Each row was made from one path, in order. Every step used is in the known rows, and no mark comes twice. Write each row's path.
Known rows:
Q Y K H W X C Z: [ 11  -4   7  17  24  42   1  42 -44   2  -7   6 -21  -3  -9  35  37  13
 -23 -34  24 -12   8 -26   2 -17  14 -50   4 -30  41  40  14 -12 -33]
H W Z S: [ -8  -1   3  22  44  23  15  10   8   9 -14  20 -19   7  -9  -9 -20   6
  10 -38  21  -5  31 -14 -14   9   2  -2  16   6  23  -4 -41 -20   2]
Q Y: [ -8 -15   0  -7  11  -2   5  24   6 -14   4 -10 -17  -8  -6   9  10   1
  17 -21  -4 -11  -8 -17  10  -1 -14   6   0  -6   4   2  -2   4 -21]
C Z S J: [-14   3  16  13  22 -11  21   9  13   2  -8   3 -35  18  13   3  -6  32
   4 -29  15  14  46 -17  10   4   7  -8  -1 -16   6  13 -32 -31 -14]
E W S: [ 10   7  -3  51  17   6  12  -3  31  14 -18  20 -17 -11  -5 -12  -6  28
  13 -33  33  -2  30  -6  10  13  17  16  29  15  15  11 -11  -8   7]
E W: [ 13  10  17  38   1  13  12 -13  26  -8  -1   8  -9  -9  -4  -5  -9  35
  19 -27  13  -3   9  -8   6   1   2   9  25  30   0   3  -9  -1 -24]
M J S W: [  9   7  22  12   7 -13  40  -2 -14  -2   4  25 -52   0  11  31  16  57
  31 -33   1 -21  26  -6   6  29 -23 -13  19   6  13 -17 -40   0   4]
Z S J W X C: [ -9   8  25  20   1  18  22   0 -34  15 -29  15 -38  15  15  23  -4  36
  21 -27  14  11  25 -17  18  30  18 -32  -8  -7  28   5 -11 -22   8]
C Z S W: [  1  -6  17  21  21  -3  38  -4  11   7  -7   6 -35  -6   8  18  -3  34
  14 -29   8 -10  48 -12  -4  14 -10 -19  13 -12  19  15 -30 -15 -21]
Y K: [  8   1   2  20  -4 -10   8  25 -17   4   7   0 -13   0 -25  -5  27  -3
 -23 -18   3  10  -2  -7  17  -9  10   3  10  31  28  33 -15 -18 -12]
X C Z: [ 10   8   2  21   5  27  15  12 -13  -8 -22   5 -11   6  12  24  37   2
 -14 -35  13 -10   4   1  10  -4  -7 -46   0 -16  19  34  -4  -3 -23]
Q J: [  8   7   7   0  -5 -11  17  13  18 -13   1   9 -14  13  -5  22  12  19
   2 -28   7  -6 -17 -11   9 -10 -21  19  13  -6   9  10  -8 -18   0]
Z C W M: [  5   3  -5  12  -7  17  11  27  14 -26 -13  14 -12  14  -1   8  19  23
   0 -42  14 -19  21   1  11  40   8   4 -13  11  29  15   2 -28 -19]
C W Z S J: [-27   6  13  16  20  -4  17  15  16   7 -19  14 -36  18   6  14 -14  42
   9 -30  12  13  41  -6   9  18  13  -3  -6  -5  12  17 -42 -50   3]
Q Y K H W C Z S J: [ -8  -8  30  20  33   7  -7  28 -17   5   9  16 -40  13  -9  15   0  40
   5 -35  19  -4  52 -32  17   1  30 -12   0 -14  28  24 -19 -37 -35]
Y K H W X C Z: [ 19  10   5  26  22  43   8  31 -44   4 -10  14 -17   1  -5  29  35  12
 -31 -36  30 -10  12 -21   0 -17  11 -53   9 -22  39  42   7 -19 -26]
K H: [ 25  37  16  12   9  14  16   7 -13  -7   8  15 -11 -16  10  21   3  -1
   3 -23   4 -17   3  -7  11 -25 -12  -9  24   6  -4  -2 -11  -8 -31]
K H W C Z S J: [ -1  10  25  24  35  13   6   8  -6   1   0  26 -37  15   9   9 -10  39
   9 -38  27 -10  58 -29  10   7  14 -15   4 -16  13  10 -28 -40 -26]
X C Z S J W H: [-11  25   9  34  13  38   0  12 -22   2 -11  26 -48  24   2  14   3  40
   3 -22  25  -5  19 -21  25  19  19 -23  18  12  36  -5 -21 -11 -22]
Q Y K H W X C: [ 11  -3  16  11  14  30   5  24 -53  14 -15  23 -24  -9  -8  30  11  14
   2 -23  13  -2  -2 -25  11  -1  15 -33   5 -10  37  23  12 -17 -16]
H W X C Z S J M: [  0  -3  19  22  11  24   3  21 -12 -16 -15  28 -17  17  11   9   0  58
  25 -47  13   7  35  -8  13  38   2 -40 -11  -6  10  11 -21  -9  -7]
Z S: [  0  10  12   9  24  -2  34   2   9   3  -7  -4 -13  -2   7  -7 -14  -2
   5 -30   6  15  22 -13   3   1   1  10  13   3  15  -6 -35 -12  -5]
C W: [ -3  13  -9   8   9  18  32  24  -4 -30   0  -5 -13  -5   7  31  12  22
 -12 -32   1  -5   0  -5  -3  15 -23  -5  -8  -2  12  29 -12 -29 -13]
Y K H W E: [ -2   1  -5  38  14  31  18  29 -22 -14   4  23 -20 -12 -37 -13  -8  21
 -10 -41  29 -12  10 -20  -2  -4  -7 -13  10  16  10  13 -20  -6 -28]
Z C: [ 12  13  10  18   8   7   6  -9  -1   8 -18  -2 -11  12  13  -7  13  -3
  19 -30  25 -10  -2   0  12  10   2   0   5  16  20  -3  -4 -16 -26]
F U: [  0  17 -16  14  11 -19  18 -17   2 -11  -5   4   0   5   1  -3  10 -21
  -7 -37  -5  -9  22 -18   8  16 -16 -17  22   3   0  -2  14 -27 -32]
Z W S J M: [ -1   0   6  38  -4   2   0  19  15 -10 -12  27 -14   6  15  -4   1  58
  40 -41   5   9  27  21  22  49   1  -8 -10  24  -1   7 -27  -8  -2]
H W M J: [ 11  -5   0   6   5  20  31  35  -5 -37  -7  35 -25  23 -18   0   9  28
  -5 -38  22 -22  31 -16  -9  21  -8   6  17   8  25 -19 -17  -5  -8]
F X C Z S: [ -5  13  10  15  24  23  39   8 -13  10 -25  -9  -7   6  25   7  13  -4
 -13 -47   7  18  27 -10  16 -11  11 -34   4 -29  28  14 -21 -19 -21]
C Z: [  7   9 -11  17  18  17  14  22   7 -17   0  -8 -10   6   2   6  33   0
 -24 -35  21 -16  12 -12  -3 -12 -17 -23   7 -14   9  23 -10  -7 -22]
C W M J: [  3   8   0   2  -8  18  40  48   1 -43 -12  17 -21  21 -10  25  24  35
 -22 -40  13 -11  26  -5  -1  20  -1   5   5  -1  32  -1 -18 -19  -7]
Y Q J S W: [ 15  -6  24  23  -1 -28  20   3  -8  11   1  25 -48  -6   9  34  16  57
  47 -37   0 -28  14   0  19  30 -30   4  16   3  17   4 -23  -6   3]
Y K H W: [ 24   8  10  23  26  26   9  21 -43 -10  24  31 -17 -13 -16  10  -4  12
   1 -27  10 -19   8 -20  -8  -9 -10 -11  22  22  16  13  -5 -12 -36]

Which path is each row?
[  2  33 -13  17   8  40  13  19 -18  -5 -22  25 -25   0   2  28  16  19
 -26 -17  16  -2 -20 -10  23  12   3 -13  17   6  39  21 -13 -24 -17]	X C W H
[ 11  13  16  15   9  24  32  32 -18 -14  -7  18 -31  16  19  28  44  48
   9 -59   7  -6  18   6   9  30   7 -23   5   5  36 -18 -32  11  -1]	X C Z W M J S
[ 24  10   2  39  29  42 -16  29 -26  -9  13  19 -15   8 -21   9  40   8
 -31 -44  37 -40  28 -27   4  -9   8 -30  11  -4  36  36  -5 -26 -38]	Y K H W C Z
[  3   6  13  18 -17  -3  -5  13   8 -29  -1  24 -10  13   7   0   7  47
  31 -33  -5  -2  13  10  27  33 -16 -16  -9  24 -16   4 -24  -2  -9]	S J M
[ 18  -6  10  22 -10 -17   8  30   0  -2 -16   5 -14   5  -5  19  17  13
  13 -33  14 -13 -11   2  20  -6 -22  29  16  -4  24  19   2 -16  -9]	Y Q J
[ -1  14  13  22  -4  31  32  22 -32 -38   6   2 -31  21  -4  25  12  36
  16 -36   9 -19  15  -7  -5  20 -14 -11   9  23  19 -24 -17   8 -13]	M J W
[ -3   7   6  29  16   0   3   1  11  19 -10  33 -41   3  -5  15  18  38
  26 -34  10 -33  23   3   7  23 -11 -21  14  12  11   2 -44 -15  15]	J S W Z
[  0  16   1  13  11  24  22  14  -8 -17 -13  -9 -12   5  16  28  15  22
   4 -38  14  -7  -3   2   1  23  -7  -6 -12   3  27  23  -2 -35 -27]	Z C W
[  7  22  -9  36  21  47   7  17  -5  13 -20  13 -21   0  11   7  19  17
 -17 -21  27   4 -12  -1   9   3  13 -16  22  14  44   9 -18 -13 -39]	X C Z W H
[ -3  10  -7  38  14  18  30  25 -15  -9 -11  16 -34  14  -6  12  11  28
  11 -41  29 -14  36  -7   1  27   4  -1  16   8  30 -10 -17  -2  17]	M J W S
[-10  11   1  28 -13  13  10  22 -11 -15 -27  31 -10  12  23  16  16  55
  24 -51  -2  10  25  16  43  46   2 -34 -21  -3   4  23 -15 -24   3]	F X C W S J M
[ 22  14   7  17  32  32  16   8 -28 -18  16  34 -17 -14   2  12 -15  13
  16 -30  13 -30  10 -21 -14  -4 -28 -12  21   9  -2  -6  -6  -7 -33]	K H W
[  9  18  -7  23   8   7   8  -2   7  14  -9  35 -42  -3 -10  -1   2  24
  -4  -3  22 -20   6 -20  19  11  -7   2  38  16  23  -3 -25 -16 -18]	S W H
[ -9  -4  16  22  33   5   7   7   4   1  -6  20 -38  23   4  -4  -8  39
   8 -37  29  -6  57 -29   8  20  10 -10  -4 -14  15  13 -31 -41 -15]	H W C Z S J
[  3   7  21  28   0  11 -11  18  12 -21  -7  19 -11  22   5  -1  13  47
  18 -49  10  -3  41   0  31  35   8 -22 -10   6   5  10 -34 -12 -13]	W C Z S J M
[  8  10  -4  18  13  29  14  19 -14   3 -27  -1 -15   9   7  20  39   5
 -27 -34  30  -6   9 -16   5  -7   1 -46   1 -33  27  33   0 -16  -9]	W X C Z
[-21  -4  14  20  31  -2   9   5  12  12 -15  30 -40  20   0  -5 -26  38
  23 -29  19   4  45 -15   2  18   7  -2   3   2   6   2 -41 -39   2]	H W Z S J
[ 16  13  23   9   5   5  -1  35 -30  -1  21   2 -15 -19 -16  28  19   1
  -6 -20  -7  -6  -5 -11  21 -34  14  -4  19  12  19  19   0  -6 -42]	Q Y K H
[ 11   0  24  40   7  -2 -13   3  -1  34 -32  22 -35  17   4  20  26  35
  47 -46  30 -35  10  16  21  25   5  -3  12  12  41   3 -16 -25  -9]	Y Q J S W Z C
[-11  11  17  38   6  24 -18  -2  -3  11 -22  14 -32  35   2   4  11  29
  38 -38  32 -25  18   7  12  29  17 -18  -5  27  23  -7 -14 -27 -17]	S J W Z C
[  5   7   7   4 -16  25  41  41 -12 -38 -26  25 -21  21  -3  37  27  36
 -15 -40   8  -7  20   3   8  26   5  -9   2  -3  38   7 -13 -16  -7]	X C W M J
[ 10  14  12  10  10   7  32  30  -6 -15   6  17 -32  12  11  11  29  45
  16 -53   5  -5  18   1   5  31   1   5  11  19  26 -35 -40   7   7]	Z W M J S
[ -1   6  21  16  -5  -3   5  11  11 -22  -4  19 -11  13  11  -2  -7  47
  35 -37  -6  12  27   6  26  33  -4 -10  -7  19  -9  -2 -35  -2  -7]	Z S J M
[ 22  18  18  10  16  14  21  41 -37 -20  23  36 -36  10 -10  18  31  41
   2 -52   8 -19  21 -15   8  14   6  -3  25  20  31 -24 -30   7   0]	Y K H W M J S
[ -4  -3 -13  28  32  31  -5  15   4  -2 -11  34 -18  10 -19  -7   1   9
   6 -34  27 -31  12 -10 -15  10 -16 -13  13  13  11   6 -25 -20   0]	H W Z
[  7  -1   4  16   1  25  35  45  10 -27 -13   9 -18  20  -2  10  27  34
 -14 -44  21  -6  31   4  -9  14   8  -1  10   6  37  -9 -21  -9 -25]	C Z W M J
[ 26  29  20  20   2   7   8  23 -31   3  17  11 -11 -14 -12  20  18  -1
 -17 -21   0  -3   1  -5  20 -33  11  -7  25  23  17  21 -10 -14 -34]	Y K H
[ -9  10   7  20  29  10  16  10  20  16 -21   6 -14   8  -5  -6  -8  -2
   1 -34  15   5  27  -6   0  -2  12   1  16   4  22  -1 -45 -21   7]	W Z S
[  1   0 -14  42  26   7  26  13  16  22 -20   8 -18 -13  13  -7  -2  15
  14 -34  24  10  23   9  -2  24   8  12   8  12  26   9 -22 -20   3]	Z W S
[ -4   7   7  26   7  31   9  18 -25  -3 -20   5 -33  21  10  28  31  34
  -7 -35  28 -10  25 -16   8  12   5 -53 -11 -25  23  27   1 -20 -11]	S J W X C Z
[ 10   6  11  16  10  14  18  15 -14   9 -16  13 -36  10  13  46  43  43
  -5 -42  22 -15  11 -16   9   6  -5 -46   4 -39  32  29  -6 -15   3]	Q J S W X C Z
